Every row comes from one small tree of marks. The marks that hang from a mark follow it in brackets, in alphabetical order. Every link used is in the known rows. Which tree was each row made from?
Known rows:
U{A}: [ 43  14  17  21 -23  17 -34 -31  23 -11 -10 -16 -30  -2  37 -22  29 -48
 -36  -1   8 -25  38]
E{A{R{T}} W{Q}}: [-41  55 -42  -2  28 -10  -4  20  -1  13   9 -48  23   2  13 -41 -46  36
  28   0 -55  -5 -40]
U{A{E}}: [ 10 -26  56   5 -24  23   2 -51  35   7 -16  -5 -18  -8  22   0  49 -83
 -31   6  23   5  44]
T{R}: [ 55 -25  10  41 -51 -22 -19  -3  26 -56  32 -25   9 -26  20 -51   3  -2
   3  -9  23 -44  46]
U{A{R{T}}}: [ -6  13 -13   5  22  43  -9   0   1  -8 -47  10   3  34  23  -9  17 -26
 -23   4 -44  -2  11]
A{E R{G T}}: [-62 -32  21 -32 -19  18   9 -13 -42  -7 -44  55  22  30 -25  13  10  -3
  -5   7  -8  28  19]
E{A{R{T}}}: [-24   3 -31   0  -5 -14  -3  17  -6 -22 -13   4  29  14   5 -25 -54  21
  -9   2  -6 -10 -14]
C{G}: [ 83  13   2  58 -62 -13 -46 -61  16 -31  13 -10 -20  14  30 -66  -5  -5
 -56 -27  20 -47  31]
U{A{R}}: [ 14  -5   9  -2  14  11 -28   6  27   5 -25   3 -17  16  29   3  32 -52
 -33  10   0   1  18]
A{R}: [ 12 -31   3   6  -4 -30 -30  10  11 -25   1  10 -12  21  13 -16  16 -19
 -30  -1  19  -2  33]
M{G{C R{T}}}: [ 44 -46 -32  12  37  71  17   1 -34 -31 -11  30 -48 -14   7  -1 -21  45
  10 -11 -16 -11  26]
R{G}: [ 21  13  14   1 -62 -16 -46 -27 -41 -30  -6   7 -28  -9   1 -28  14   6
 -30  -8  25 -21  37]
A{E R}: [-21 -71  42  -3  -3 -21   1 -10  30  -3   0  28  -1  17  -3   8  30 -51
 -21   5  34  29  39]
E{A{R{T}} W}: [-48   1 -40   6   4  -5   3  30 -27  -3   1 -30   2  18  24 -47 -91  20
  22  10 -37 -46 -36]
W{E{A{R}} Q}: [ 28  33 -10 -14   2 -81  13  25  79  31 -12 -21  48 -43  26 -15   7  10
 -11  -1  23  36 -27]
T{R{G{C M}}}: [ 67 -11  14  19 -27   6   4   1  -4 -31  73  -9  15 -23 -31  41  26  24
  16 -24  47 -20  19]
C{G{M R{T}}}: [ 52  34 -12  57 -22  12 -39 -25 -11 -34  11  23 -11  31 -54  15 -53  31
 -31 -49 -36 -39 -16]
W{E{A{R}}}: [ 26 -24  -5 -10 -19 -72  21  38  54  12 -20  -6  28 -29  38 -22 -35  -3
 -17   6  42  -2 -21]
H{U{A{E{W}}}}: [-36   3  23  17  22  35  36 -30  53  43  -7 -50 -29 -19  39 -23  47 -91
  29  52  -3  -1   8]
M{G{C R}}: [ 66 -62  -8   8  28  34   4   0  -7 -17  13  23 -68 -38  16  13   2  17
   4  -5  32  -8  29]
G{C M R{T}}: [ 48  -6 -11  38  54  35   8  -4 -15 -40  29  20 -24  27 -41  57 -17  26
 -19 -34 -20 -10  13]
H{U{A{E R}}}: [-43 -18  24 -13  45  17  35  -6  87  41 -25   7  14  -2  19  25  88 -97
   6  58  19  60  10]

Write each row's tree:
[  9  57 -12  19 -14 -38 -26 -14  18   7  47 -76 -12 -39  25 -55 -24  11
  12  -4  -5 -25 -17] | E{A W{Q}}
[-47  64 -15 -35  -3 -36 -28  11 -17  35  17 -41   3 -30   8 -15 -17  26
  28  10 -13   1 -48] | E{A{R{G}} W{Q}}
[ 75 -25   5  12 -27  16   4 -17  -7 -42  40 -16   4 -31  28 -20  34  26
   2 -11  37 -29  41] | T{R{G{C}}}
[-72  23  13 -30  19  24   6 -14 -36  29 -17  -1  20  18 -25  -3  20   6
  34   6 -56  39 -11] | A{E{W{Q}} R{G T}}
[-71  21  33 -35  20   7  30  11  44  63 -14  26  24  -7 -52 100  77 -71
  31  47  27  69 -29] | H{U{A{E R{G{M}}}}}
[-35 -17  28  -3  32 -20   0 -10  31  28  23 -26  -3   6  -2  -6  35 -38
  19   5  -8  37   9] | A{E{W{Q}} R}
[-62  19  39 -25   8 -24  -7   7  -7  51  33  -2   9  -2 -70  71  33 -15
  44  -2   5  47 -34] | A{E{W{Q}} R{G{M}}}
[-43 -73  36   3   5 -14   8   2  10  15  12 -11 -24  20  15 -10  -5 -52
  13  16   9  -6  18] | A{E{W} R}
[-68  24 -35 -21 -14   2  -5  28 -69  11 -18 -13   2   8  11 -29 -86  41
  29  12 -39 -44 -47] | E{A{R{G T}} W}
[-10  44 -43 -22  84  81  40   3  10  26 -47  16  11  17  36  17  76 -12
   5  47 -34  43  -3] | H{U{A{R{G{C} T}}}}
[-84 -35  14 -24  -2  29  16  -1 -62  16 -30  16  -3  35 -13 -11 -25  -1
  31  14 -36  -6  -4] | A{E{W} R{G T}}
[ 52 -15 -13  29  50  49   2 -20 -17 -52  -2  14 -33  17  12  -4  -8  23
 -35 -19 -32 -18  44] | G{C R{T}}
[  8 -27 -26   2 -13  39 -15   6 -44 -29 -33  36 -43 -23 -21 -16 -44  41
  19 -11 -27 -21  11] | M{G{R{T}}}
[  0   1 -19  -7  34  30   7  24 -41 -12  11  44  12  46 -42  61   9  33
  -3 -12  -1  19  -4] | A{R{G{C M} T}}
[ 57  26 -18  51 -24  25 -36 -49 -16 -45 -18  13 -21  23   0 -41 -42  31
 -47 -38 -48 -45  17] | C{G{R{T}}}
[-49   9 -14 -29 -25 -36 -19  25 -40  19   8 -29 -16 -14  21 -18 -59  16
  21  21   6 -39 -44] | E{A{R{G}} W}
[ 55   6  13  11  -9   3 -14 -12 -22 -19  46  12 -21   6 -34  47  27  14
 -20 -21  46  -6  19] | R{G{C M}}
[  2  -5 -30  -7 -10 -36  39  39  25   3 -46   8  43  -5  29 -37 -58  25
 -11   0  -5  -8 -29] | W{E{A{R{T}}}}
[ -8  10   1 -33 -43 -81  13  53  11  34  -8  16  36 -31 -30  55 -43  21
   7   1  51   8 -67] | W{E{A{R{G{M}}}}}
[-21 -14  30 -29  57  19  23 -23  -2  41  27 -15  -7   3   8  23  69 -14
  16  12   7  52   4] | A{E{W{Q}} R{G{C}}}
[  2  66   1 -41 -20 -84   5  41  39  52   2   5  62 -47 -45  56   2  30
  12 -11  35  48 -68] | W{E{A{R{G{M}}}} Q}
[-55   5   6   0  38  19  16 -12   6  20   0 -13  18  29  -7 -20  12 -13
  24   2 -52  31   1] | A{E{W{Q}} R{T}}
[ 33   6  13  13 -73 -32 -25  13 -16 -37  52  -5  16 -26 -53  26   0  25
  25 -21  34 -31   4] | T{R{G{M}}}
[ 33  25 -14  16   2  36   2 -13 -53 -30  22  26  -5  28 -41  32   6  37
 -14 -27   4 -10  17] | R{G{C M} T}
[ 18  -2 -33 -32  15   1  59  26  -2  19 -38  18  44 -10  39  -9 -32  50
  -6   4   8  11 -34] | W{E{A{R{G{C} T}}}}
